What can hang from each mark
tifadim: mamil nepa nubi tabagu
nepa: dubi nubi tifadim
mamil: nepa tabagu
nubi: mamil tabagu tifadim
tabagu: mamil nepa

Known rows, with every way that one mark hangs from another
(mamil (tabagu (nepa dubi))): [ 1.94  3.07  3.00  2.04 -1.90  1.17  0.19 -3.26 -0.66  0.72  1.21  0.66
 -0.47  4.37 -3.96 -4.57  3.77  4.23 -1.47 -0.89]
(nepa dubi (nubi (mamil tabagu))): [ 5.56 -0.50 -0.24  4.36 -3.00  2.56  1.30 -3.15  0.99  4.04 -1.47  1.54
 -0.23  3.61 -0.52 -3.65  3.70  4.39 -0.40 -0.67]
(nepa dubi nubi (tifadim tabagu)): [ 4.48 -0.46 -2.05  0.04 -5.23  3.65  1.57  1.05  1.02  2.69  0.45  0.87
  0.96  3.47  5.00 -3.96  0.50  5.66  0.61 -0.96]
(nepa (nubi tabagu) tifadim): [ 2.02 -0.31 -1.80  0.53 -6.06 -0.29 -0.69  0.42  1.89  3.35 -0.81  1.77
  1.91  2.39  6.91 -3.65 -1.14  3.84  1.37 -1.14]
(nepa dubi (nubi mamil) (tifadim tabagu)): [ 5.77 -0.21 -3.59  2.03 -4.21  3.82  2.41  1.75  2.88  4.61 -1.60  3.28
  0.38  3.36  3.55 -3.15  1.11  6.11  0.85 -0.03]
(tabagu mamil (nepa dubi nubi tifadim)): [ 3.71  3.65 -0.92  1.67 -6.50 -0.06  1.14 -0.96  3.09 -0.80 -2.22 -2.77
 -0.75  4.14  2.92 -2.05  3.59  5.19 -0.48 -2.95]
(mamil nepa): [-2.43 -1.07  1.68 -0.33 -0.46 -1.95  0.11 -0.34  2.43  1.72  0.21  1.15
 -0.54  2.92 -1.51 -2.37  0.67 -1.33 -0.24 -0.17]
(nubi mamil (tifadim nepa)): [ 0.84 -0.69 -6.26  1.04  0.14 -3.08  3.29 -1.43  3.73  4.56 -3.81  2.82
 -0.74  1.88 -2.73 -0.13 -0.07  0.77  1.44 -1.19]
(tifadim mamil nepa nubi): [-1.70 -0.15 -0.35 -2.26 -0.12 -5.29  5.50 -3.05 -3.94  2.45 -4.19  1.87
 -2.76  3.35 -4.04 -0.27 -2.56  1.04  2.17  3.36]
(tifadim tabagu): [-0.19  0.16  1.16  0.34  0.96  2.99  0.28  1.62  1.34  2.04  1.20  3.41
  1.28  2.14 -0.05 -3.16 -1.71  2.76  0.37  1.55]
(tifadim (tabagu mamil (nepa nubi))): [ 1.69  4.42  2.05  1.30 -3.43  0.70  0.29  2.50  3.43 -1.14 -1.29  1.04
 -0.63  3.27  1.84 -2.19  2.17  4.48  0.71 -0.60]
(tabagu mamil nepa): [-0.99  4.12  2.40  1.95 -0.51 -0.76 -0.12 -0.18  3.32 -1.47 -1.44 -0.42
 -0.28  2.79 -2.18 -1.16  1.45  2.33 -0.66 -0.47]
(mamil (nepa dubi nubi) tabagu): [ 2.67 -1.12  2.01  1.45 -4.97 -0.65  0.89 -3.06 -0.09  2.60  0.39 -0.50
 -1.85  4.78  0.64 -4.56  5.29  1.68 -0.66 -1.94]
(tabagu (nepa dubi)): [ 0.25  2.72  2.69  1.27 -1.41 -0.18  1.49 -1.56  0.36  0.17  1.04 -0.26
 -0.05  4.16 -4.30 -2.96  1.18  2.97 -1.40 -1.54]
(nubi tabagu): [-1.38  0.29  2.18  2.04 -1.00 -0.63  0.17  0.46  0.14  3.45  0.75  2.91
  1.21  2.17  1.00 -3.32 -2.27  2.28  0.36  0.63]
(nepa dubi nubi (tifadim mamil tabagu)): [ 4.89 -0.08 -3.24  0.73 -4.34  2.37  2.33  1.53 -1.83  2.72 -1.58  3.96
 -0.09  4.30  4.17 -4.46 -0.14  6.73  1.21  1.88]
(tifadim (nubi mamil) (tabagu (nepa dubi))): [ 1.57  3.46  1.23  0.84 -0.86 -0.17  5.94  1.05  0.82  2.85 -2.73  3.13
 -2.11  4.45 -5.74 -0.92  1.42  6.38  0.75  2.79]
(nepa tifadim): [ 0.38 -0.70 -2.44 -0.52 -1.49  1.95 -1.05 -1.22  3.14  1.53 -0.36  0.55
  2.24  1.83  1.89 -2.61 -1.37  2.06  0.12 -0.03]
(tifadim (nepa dubi) (nubi mamil tabagu)): [ 0.31  0.63  1.04  1.92 -2.41 -5.61  8.00 -1.38 -2.52  7.19 -3.28  2.37
 -3.36  4.16 -3.37 -0.06 -1.09  3.45  1.72  1.56]
(nubi (tabagu mamil) (tifadim nepa)): [-1.09  1.73 -3.21  2.44 -2.48 -5.09  3.16  0.42  1.53  3.89 -3.15  1.32
 -1.73  1.96  2.02 -0.70 -0.24  2.36  1.78 -1.15]
(nepa dubi nubi): [ 2.64 -1.07  1.05  1.60 -3.56  1.10  1.71 -2.45 -0.03  1.52  0.54 -1.65
  0.72  3.31  0.72 -2.90  0.29  2.60 -0.76 -2.42]
(mamil (nepa (nubi tifadim)) tabagu): [ 2.10 -1.72 -4.33  0.06 -4.79 -1.25 -0.39 -2.33  3.82  2.12 -2.33  0.52
 -0.62  3.07  2.42 -3.68  5.07  1.46  1.09 -2.20]
(mamil (nepa dubi (tifadim nubi)) tabagu): [ 1.21 -0.98 -0.93 -1.31 -4.44 -1.24  3.12 -3.45 -0.12  3.28 -2.26 -1.02
 -2.40  4.51 -0.19 -2.88  4.22  3.52  0.51  1.45]

Rows
[ 3.84  2.48  0.58  2.97 -3.66 -0.71  2.40 -1.10  2.49  1.61 -1.75  1.05
 -0.58  4.39 -2.75 -2.18  2.83  4.02 -0.45 -2.06] => (tabagu (nepa dubi (nubi mamil)))
[-0.89  3.50  1.49  1.39 -1.82 -4.00  3.88  0.63  1.53  3.40 -4.06  4.01
 -1.22  3.43 -3.91 -0.85 -0.11  4.48  1.64  2.47] => (tifadim (nubi mamil (tabagu nepa)))
[ 0.53  0.04 -0.80  0.18 -4.64 -1.18  4.39 -1.09 -1.59  4.32 -1.88 -0.05
 -0.19  3.44  1.89 -2.13 -1.45  5.92  0.97  1.51] => (nepa dubi (tifadim (nubi tabagu)))
[ 0.83  2.44 -2.98 -1.11 -2.20 -1.50  2.72 -1.14  4.40  1.59 -5.06  1.73
 -0.18  2.97 -2.87 -0.12  0.69  4.37  1.48  1.94] => (tabagu (nepa (tifadim (nubi mamil))))
[ 0.44 -0.66  2.50  1.79 -1.76 -0.27  0.97 -2.57 -0.41  2.98  1.14  0.73
 -1.85  4.40 -2.03 -4.25  4.37  1.35 -1.10 -0.23] => (mamil (nepa dubi) tabagu)
[ 1.97 -0.47 -3.02  1.44 -1.38  0.89  1.87 -1.34 -1.95  2.27 -1.74  2.59
  0.15  3.61  0.19 -3.32 -0.91  4.52 -0.40  1.98] => (nepa dubi (tifadim mamil))
[ 0.94  1.41 -1.99  1.09 -1.19  3.45 -0.13  2.74  3.96  1.40 -1.25  1.75
  0.60  1.81  4.28 -2.01 -0.23  4.66  0.81  1.79] => (nepa (tifadim (tabagu mamil)))
[ 2.33  0.06 -2.92  1.12 -5.25 -1.58  0.13  0.99 -1.10  3.28 -2.77  4.75
  0.74  3.23  6.11 -4.26 -1.71  4.89  1.99  1.59] => (nepa (nubi tabagu) (tifadim mamil))
[ 1.22 -1.27  1.34  0.26 -4.07 -0.84 -1.08 -2.31  2.03  1.83 -0.39  0.67
 -0.93  3.61  1.72 -4.25  4.16  0.29  0.38 -1.18] => (mamil (nepa nubi) tabagu)
[-1.28 -0.68 -1.60 -3.79 -2.83 -1.01  2.96  1.87  2.45  2.67 -2.27  2.02
 -1.51  3.38  1.62 -1.44  0.43  2.79  2.27  3.14] => (mamil (nepa (tifadim nubi tabagu)))
[ 1.16 -0.87 -5.26  2.42 -0.56 -1.15  0.65 -1.23  5.36  4.49 -3.66  4.01
 -1.20  2.57 -1.99 -2.49  4.90  1.65  0.76  0.61] => (nubi (mamil nepa tabagu) tifadim)
[ 1.62  3.05  1.70 -0.77 -3.30  1.06  0.02  1.81  2.23 -0.16  0.47  2.47
  0.50  3.56  0.61 -3.53  0.88  3.87  1.04 -0.91] => (tifadim (tabagu (nepa nubi)))
[ 2.83 -0.15 -0.65  0.18 -2.85 -2.51  1.20 -3.80 -3.45  2.65 -2.27  3.20
 -1.87  3.87  0.51 -3.86  1.27  1.74  1.70  0.46] => (tifadim (mamil tabagu) (nepa nubi))
[ 3.82 -0.13 -0.97  1.60 -2.76 -1.24  1.31 -3.56  1.34  4.60 -2.42  2.46
 -1.19  3.02 -0.15 -2.48  2.50  1.19  1.56 -1.13] => (tifadim (nepa (nubi (mamil tabagu))))
[-0.38  0.19 -4.60  2.43 -0.76 -2.56  1.39  0.84 -0.92  3.75 -3.28  5.79
  0.47  2.38  0.82 -3.23 -1.94  4.37  1.34  2.24] => (nubi tabagu (tifadim mamil))
[-0.70  3.88  2.78  1.25 -2.72 -5.04  5.61 -0.43 -5.23  2.23 -3.12  3.41
 -2.69  5.48 -4.24 -2.49 -0.30  6.39  0.95  3.57] => (tifadim mamil (nubi (tabagu (nepa dubi))))
[ 3.36  1.33 -0.78  3.90 -7.12 -0.24  1.54  0.77  1.05  3.20 -1.84 -0.88
 -0.23  3.56  7.05 -2.77  1.12  5.95  0.30 -1.56] => (nepa dubi (nubi (tabagu mamil)) tifadim)
[-1.16 -0.42 -4.16  3.18 -1.55 -4.53  2.19  2.34  4.74  5.96 -3.69  5.58
 -1.09  2.63 -0.15 -1.88  1.52  1.72  1.59  0.40] => (nubi (mamil nepa) tabagu tifadim)
[ 2.86 -0.88 -4.19 -0.23 -3.74  0.20 -0.18 -1.04  0.39  1.20 -3.10  2.50
  1.02  2.92  3.96 -3.38 -1.01  3.49  1.22  0.97] => (nepa nubi (tifadim mamil))
[-0.05 -1.18 -0.08 -0.17 -2.68 -3.84  0.89 -0.31 -0.22  1.47 -2.49  3.04
 -1.51  4.11  0.43 -2.89  0.90 -0.04  0.96  0.90] => (tifadim (mamil (nepa nubi)))
[-1.90  0.15  1.23  3.03 -0.99 -4.11  1.38  2.41  2.66  5.78 -1.69  5.63
 -1.21  3.12 -0.75 -2.36  0.62  0.48  0.82  1.46] => (nubi (mamil nepa) tabagu)
[ 1.62  3.43 -3.28  4.63 -2.56 -2.68  3.43  1.31  2.32  4.37 -2.85  4.31
 -0.63  3.69 -2.89 -2.44  2.01  6.21  0.21 -0.84] => (nubi mamil (tabagu (nepa dubi)) tifadim)
[ 3.95 -1.22 -2.30  0.40 -5.47  1.94  0.90 -2.11  1.41  1.73 -0.45 -1.59
  1.37  3.30  3.88 -3.13  0.62  3.82 -0.23 -2.42] => (nepa dubi nubi tifadim)
[ 2.61 -0.02 -4.95  1.70 -1.36 -2.53  4.08 -4.15 -3.88  3.95 -2.79  3.05
 -2.66  4.21 -2.68 -3.43  2.33  3.81  0.74  0.44] => (nubi (tifadim (mamil tabagu) (nepa dubi)))
[ 5.33 -0.47 -5.80  3.25 -2.93  2.39  3.93  1.49  3.59  4.63 -2.65  3.13
  0.01  2.88  0.90 -2.32  1.83  6.15  0.84 -0.79] => (nepa dubi (nubi mamil (tifadim tabagu)))
[-0.29  3.89  1.05  0.17  0.80 -0.08  0.82  2.64 -0.98  0.17 -0.84  6.66
 -0.60  3.87 -2.92 -3.80 -0.64  4.44  0.90  3.43] => (tifadim mamil (tabagu nepa))
[-1.31  0.19 -1.34  0.44 -2.49 -1.68 -0.22  0.78  4.82  1.07 -2.38 -0.33
 -1.13  2.72  2.85 -1.16  2.05  0.58  0.18  0.21] => (tabagu (mamil (nepa tifadim)))
